What can hang from each mark:
C: J U V Y
B: Q T
Q: B
J: C G
U: T
Y: C
H: Q T
N: T
G: J V
V: C G
T: H N U

Each row was made from one small tree. The marks that hang from a mark follow it in brackets, in alphabetical order. Every link used is in the known rows. Write each row's tree.
In the rows, 128 means zero.
Known rows:
Q[B[T[N]]]: [136 181 136 115 134 132  99 102 121 134 150 149 138 150 178 124 106 138
 109 130 108 169 115 130 118 154 113 135 127 133 132 130 165]
Q[B[T]]: [129 138 129 115 128 139  99 104 113 114 140 148 133 140 139 122 119 142
 104 128 119 163 118 144 123 134  99 119 125 145 113 127 166]
H[Q]: [102 139 126 110 129 139 122 125 129 145 129 119 147 128 144 133 142 123
 134 120 124 142 117 115 123 120 140 132 110 150 158 131 133]
H[Q T]: [102 121 119  78 128 153 126 161 127 139 140 148 144 128 158 144 155 129
 143 104 124 138 113 130 101 122 147 152 105 150 189 115 120]
N[T[H]]: [136 199 138 119 133 117 142 126 135 134 130 126 116 136 156 178 113 145
 130 117 117 123 105 139 142 114 138 188 129 138 174 128 159]
V[C[U Y] G[J]]: [133 121 126 178 173 124 149 166 128 156 143 131 156 183 136 132 129 125
 120 138 117 100 127 143 184 143 129  91 130 154 107 150 168]
G[J[C]]: [149 122 129  94 125 116 114 134 135 122 134 125 134 135 132 111 113  92
 108 160  92 126 116 128 132 123 144 108 144 127 148 122  92]
V[C[U[T[N]]] G]: [153 230 134 117 174 168 130 139 128 180 158 137 149 192 177 144 122  91
 154 113 151 120 142 117 173 186 142 114 116 135 105 160 151]
C[J[G] V Y]: [ 87 167 154 204 171 149 144 164 111  89 139 130 152 170 149 158 130 162
  95 124 116 136 152 119 161  99 122  90 131 110 106 102 177]
T[H U]: [143 162 138 128 138 121 155 106 135 131 144 117 142 135 194 142 124 117
 127 107 124 112  93 128 130 126 118 180 121 107 164 132 149]
V[C[U Y] G]: [130 131 133 182 174 150 143 163 123 169 142 129 145 182 132 137 142 135
 127 113 163 114 137 139 181 147 123 101 117 148  93 142 178]
B[T[U]]: [156 154 134 135 133 143 140 116 129 114 133 141 127 130 175 124 118 114
 103 120 115 142 113 111 151 163 122 125 122 121 132 126 172]
U[T[H]]: [136 197 121 105 135 136 143 121 136 119 138 131 124 132 150 152 110 116
 153 115 124 131 111 112 155 110 146 168 123 127 154 140 143]
C[J[G] U]: [100 168 141 147 159 156 129 146 118 140 131 124 157 152 154 140 130 123
 110 112 126 136 153 125 119 122  98  89 127 113  90  81 168]
Y[C[V]]: [127 160 152 175 157 135 130 118 114 151 156 134 128 139 115 144 140 106
 114 131 137 150 135 121 142 143 134 120 116 133  83 146 143]
T[H[Q] U]: [113 173 136 108 137 128 152 103 139 149 142 108 157 134 212 149 140 110
 136  99 122 123  81 115 125 117 127 181 102 130 195 136 153]
J[C[U] G]: [129 138 131 105 153 162 100 136 117 176 132 131 145 152 142 120 127  90
 122 116 133 146 164 129 149 139 120  81 133 107  97  78 145]
Q[B[T[U]]]: [145 143 136 121 136 144 115 102 107 113 149 146 143 139 185 119 114 130
 105 113 112 152 102 145 125 161  83 132 120 131 131 128 170]
N[T[H[Q] U]]: [125 218 142 104 138 132 152 123 131 147 139 117 144 135 216 183 122 127
 139  95 102 122  82 125 135 129 134 202 105 141 219 136 168]
Q[B[T[H]]]: [130 165 131 110 133 126 111  82 126 117 147 139 137 146 160 139 119 141
 104 119 123 159  94 147 125 112 104 162 125 144 140 131 184]
U[T[H[Q[B]] N]]: [107 241 126  72 139 141 115 107 127 160 165 130 160 153 220 158 112 125
 168 104 103 161  88 122 118 120 135 194 105 142 202 149 141]
B[Q T[H N U]]: [175 227 152 124 145 132 140  95 138 154 140 127 127 145 243 150  91 120
 106 104 107 144  83  95 164 157 130 179 111  63 135 141 200]
T[H]: [124 157 131 121 134 114 140 108 141 135 136 119 131 135 146 142 130 129
 126 118 131 123 102 130 128 100 131 166 127 123 151 130 143]
G[J V[C[U Y]]]: [117 105 112 174 162 115 161 183 121 146 148 135 152 169 147 132 121 125
 108 173 112 107 101 152 110 145 144 101 140 142 120 152 161]
B[Q T[N]]: [160 194 138 127 133 138 113 118 131 151 125 136 114 135 176 140  93 131
  99 124 108 163 120  95 161 161 141 125 119  83  98 138 179]
V[C[J]]: [104 172 159 140 129 151 143 140 145 100 132 113 139 151 153 148 137 116
  87 132 161 100 106 141  57 121 121 116 124 125 119 122 103]
J[C[V Y] G]: [120 135 143 162 165 155 111 155 109 122 140 136 137 174 137 131 126 128
 110 129 123 148 159 122 193 117 141  84 137 103 114  98 155]
U[T]: [139 163 119 109 130 148 131 144 125 118 133 138 120 130 130 138 111 115
 152 125 118 136 137 112 152 139 142 130 126 131 133 139 126]
Y[C[J V[G]]]: [146 205 170 187 187 146 137 123 114 124 161 130 154 171 113 159 157 111
  98 126 150 158 132 129 146 122 116  99 110 147  80 161 154]
U[T[H[Q] N]]: [112 251 126  86 137 141 137 118 149 160 144 126 147 147 209 162 114 108
 166 114 107 147 100  85 146 119 170 187 106 133 200 147 143]
Y[C[V[G]]]: [158 171 155 176 180 141 122 109 109 153 158 137 146 165 102 145 157 109
 122 124 151 153 144 129 178 144 131  99 112 149  83 169 153]
V[C[Y]]: [109 117 138 179 130 139 140 161 139 126 134 125 125 150 134 142 126 140
 114 133 153 102 118 134 118 125 143 121 130 129 129 119 125]
J[C G]: [139 138 135 105 132 157  91 127 125 134 125 133 137 145 135 124 128  99
 117 133 138 141 149 127 120 124 138  81 138 102 129  75 107]
C[J U]: [109 163 142 143 151 140 150 149 118 139 137 116 140 141 147 139 126 122
 110 114 122 138 129 128 124 126  97 123 121 129  94 124 162]
V[C[J[G]]]: [ 93 179 157 149 140 162 125 137 142 101 131 119 155 162 156 150 142 113
  85 128 160  96 128 137  56 114 124  83 128 110 116  78 110]
T[H N U]: [148 211 146 127 142 113 159 102 145 155 152 119 146 148 231 146 119 112
 135 110 111 115  89 111 123 143 128 197 121  91 184 134 148]
B[Q T]: [152 146 132 125 127 146 108 119 123 130 115 138 108 129 135 133 104 135
  92 122 120 155 122 113 168 139 130 109 117 101  81 136 181]

Which tree is each row?
[153 107 108 139 152 113 134 179 120 107 140 137 143 151 123 116 110 121
 111 191  92 144  96 138 123 115 158 101 147 129 168 143 125]	G[J[C[Y]] V]
[122 201 140  96 137 147 110 100 115 151 156 138 162 154 244 133 117 124
 119 110  97 169  91 116 110 172 106 152 104 137 179 137 175]	H[Q[B[T[N U]]]]
[153 175 134 124 134 134 124  95 136 133 120 129 114 131 156 150 104 135
  94 114 127 150  99 112 167 113 134 148 114  98 102 139 196]	B[Q T[H]]
[118 152 135  99 136 155 110 103 107 129 150 136 160 141 201 128 128 122
 115 105 109 168  91 134 118 152  96 135 103 153 160 131 173]	H[Q[B[T[U]]]]
[131 240 144 106 143 131 148  91 153 156 147 126 152 149 249 150 123 105
 115 110 101 152  78  80 137 146 149 182 104 124 202 134 191]	B[T[H[Q] N U]]
[152 208 145 122 140 119 158 124 128 132 136 121 125 137 201 177 109 134
 129 103 111 112  92 138 145 136 121 199 123 121 188 128 162]	N[T[H U]]
[107 153 144 192 151 150 161 189 134  88 145 126 150 167 146 155 136 144
  88 167 162 120  84 150  51 110 137 109 132 131 137 141 133]	G[V[C[J Y]]]
[153 182 141 129 135 130 152  93 141 117 138 132 133 138 194 140 119 114
 106 114 121 139  90 111 149 135 127 166 118 117 153 126 189]	B[T[H U]]
[118 224 141 107 143 122 153 101 146 170 149 110 163 146 251 152 131 109
 143 103 109 129  79  99 117 136 140 202 105 112 215 140 151]	T[H[Q] N U]
[123 111 115 173 143 108 157 177 133 106 139 140 146 162 136 135 126 133
 102 188 119  97  86 148  88 125 160 101 141 134 152 151 127]	G[J V[C[Y]]]
[113 164 133  67 143 153 120 144 104 158 171 149 170 152 252 142 138 129
 151  91 104 144  89 148  67 168 107 187  99 124 221 124 121]	H[Q[B] T[N U]]
[115 205 140  91 141 132 127 110 109 147 156 119 157 146 229 179 120 145
 138  85 103 135  71 160 111 127  98 208 105 153 215 138 164]	N[T[H[Q[B]] U]]
[133 113 129 149 157 150 127 174 116 171 139 127 121 144 134 122 115 122
 127 122 123 155 140 124 181 134 122 118 132 126 109 113 161]	J[C[U Y]]
[152 218 145 112 143 124 130  81 129 139 164 139 152 157 243 139 106 130
 111 107 106 153  79 129 117 151 102 189 120 111 171 134 188]	Q[B[T[H N U]]]
[118 176 130  82 139 153 143 157 127 158 158 146 157 145 242 145 144 114
 150  98 105 131 101 115  93 166 140 178 104 116 223 120 124]	H[Q T[N U]]
[109 211 136  98 132 123 136 123 138 148 129 115 133 132 171 185 130 140
 136 111 112 136  97 124 135 105 149 187 107 157 202 134 163]	N[T[H[Q]]]
[ 91 109 120  64 130 154 102 147 106 139 156 153 157 139 167 139 153 147
 142  94 121 150 103 162  74 123 110 157 104 156 187 119 117]	H[Q[B] T]
[101 151 139 190 170 151 167 197 118 131 147 123 152 172 154 152 133 135
  94 149 159 128 102 149  78 129 119 106 127 134 105 144 170]	G[V[C[J U Y]]]
[107 206 121  87 135 146 134 123 142 136 139 122 141 135 169 159 124 110
 163 111 118 143 101 100 150 103 159 170 105 151 186 146 144]	U[T[H[Q]]]
[106 163 137  96 138 131 127  91 118 147 160 114 172 144 221 147 135 126
 140  93 117 137  71 153  98 118  96 188 101 139 193 136 150]	T[H[Q[B]] U]
[144 224 141 120 135 116 140  92 155 139 138 137 127 144 186 144 112 122
 107 129 114 153 100  94 146 126 153 171 128 120 158 129 184]	B[T[H N]]
[116 171 147 145 141 148 146 151 132  91 141 122 153 161 148 149 144 114
  84 163 172 115  84 156  22 123 135 104 124 129 125 145 110]	G[V[C[J]]]
[105 200 137  85 132 125 112 114 115 149 145 121 148 143 184 179 126 155
 138 102 110 147  84 160 111 104 114 196 108 167 199 137 158]	N[T[H[Q[B]]]]
[149 162 134 102 141 144 149 156 123 140 157 155 140 144 224 138 129 119
 141 103 109 118 112 127  97 174 131 178 119  92 194 119 120]	H[T[N U]]
[141 138 119 106 167 159 101 147 102 168 136 137 162 164 137 118 135  90
 118 150 146 162 139 141 112 146 134  67 137 109 104 103 152]	J[C[U] G[V]]
[157 142 142 159 187 150 122 147 108 124 148 130 140 186 117 130 135 131
 121 125 138 154 143 133 232 124 138  95 125 140 111 163 164]	J[C[V[G] Y]]
[142 120 130 177 156 117 149 157 139 117 139 131 153 176 127 133 131 136
 113 152 121  91 114 144 158 123 147  93 133 151 141 146 131]	V[C[Y] G[J]]
[170 152 137 131 135 154 127 119 116 127 125 134 118 128 183 133 101 123
  96 110 115 147 110 110 167 166 113 122 110  83  93 137 184]	B[Q T[U]]
[109 184 154 180 164 164 125 147 118 173 146 130 153 141 133 157 141 100
 104 116 137 160 152 119  92 129 103  84 118 118  75  71 161]	Y[C[J[G] U]]
[142 150 118 133 157 172 129 192 113 161 146 137 115 145 137 130  94 108
 151 120 115 164 148 107 209 142 133 119 132 129 115 126 162]	J[C[U[T] Y]]
[101 195 122  72 136 148 108 108 117 138 154 130 157 143 181 154 122 129
 162 100 114 156  91 138 125 101 122 178 107 157 182 145 143]	U[T[H[Q[B]]]]
[138 205 167 190 205 155 139 132 102 166 168 127 161 180 121 154 154 102
 104 112 147 167 147 128 178 144  98  98 104 151  46 163 190]	Y[C[J U V[G]]]
[ 90 158 131  91 132 124 111  94 122 148 150 117 162 142 175 145 141 139
 139 102 125 147  84 155  97  93 108 178 104 155 178 135 144]	T[H[Q[B]]]
[ 97 206 137  88 140 118 114  90 132 168 158 119 169 154 218 147 132 134
 143 108 115 153  82 135  93 111 119 196 107 140 200 140 144]	T[H[Q[B]] N]
[115 237 139 101 135 128 133  91 157 157 139 126 147 146 206 150 126 117
 113 120 112 167  91  79 139 123 167 172 111 145 190 134 189]	B[T[H[Q] N]]
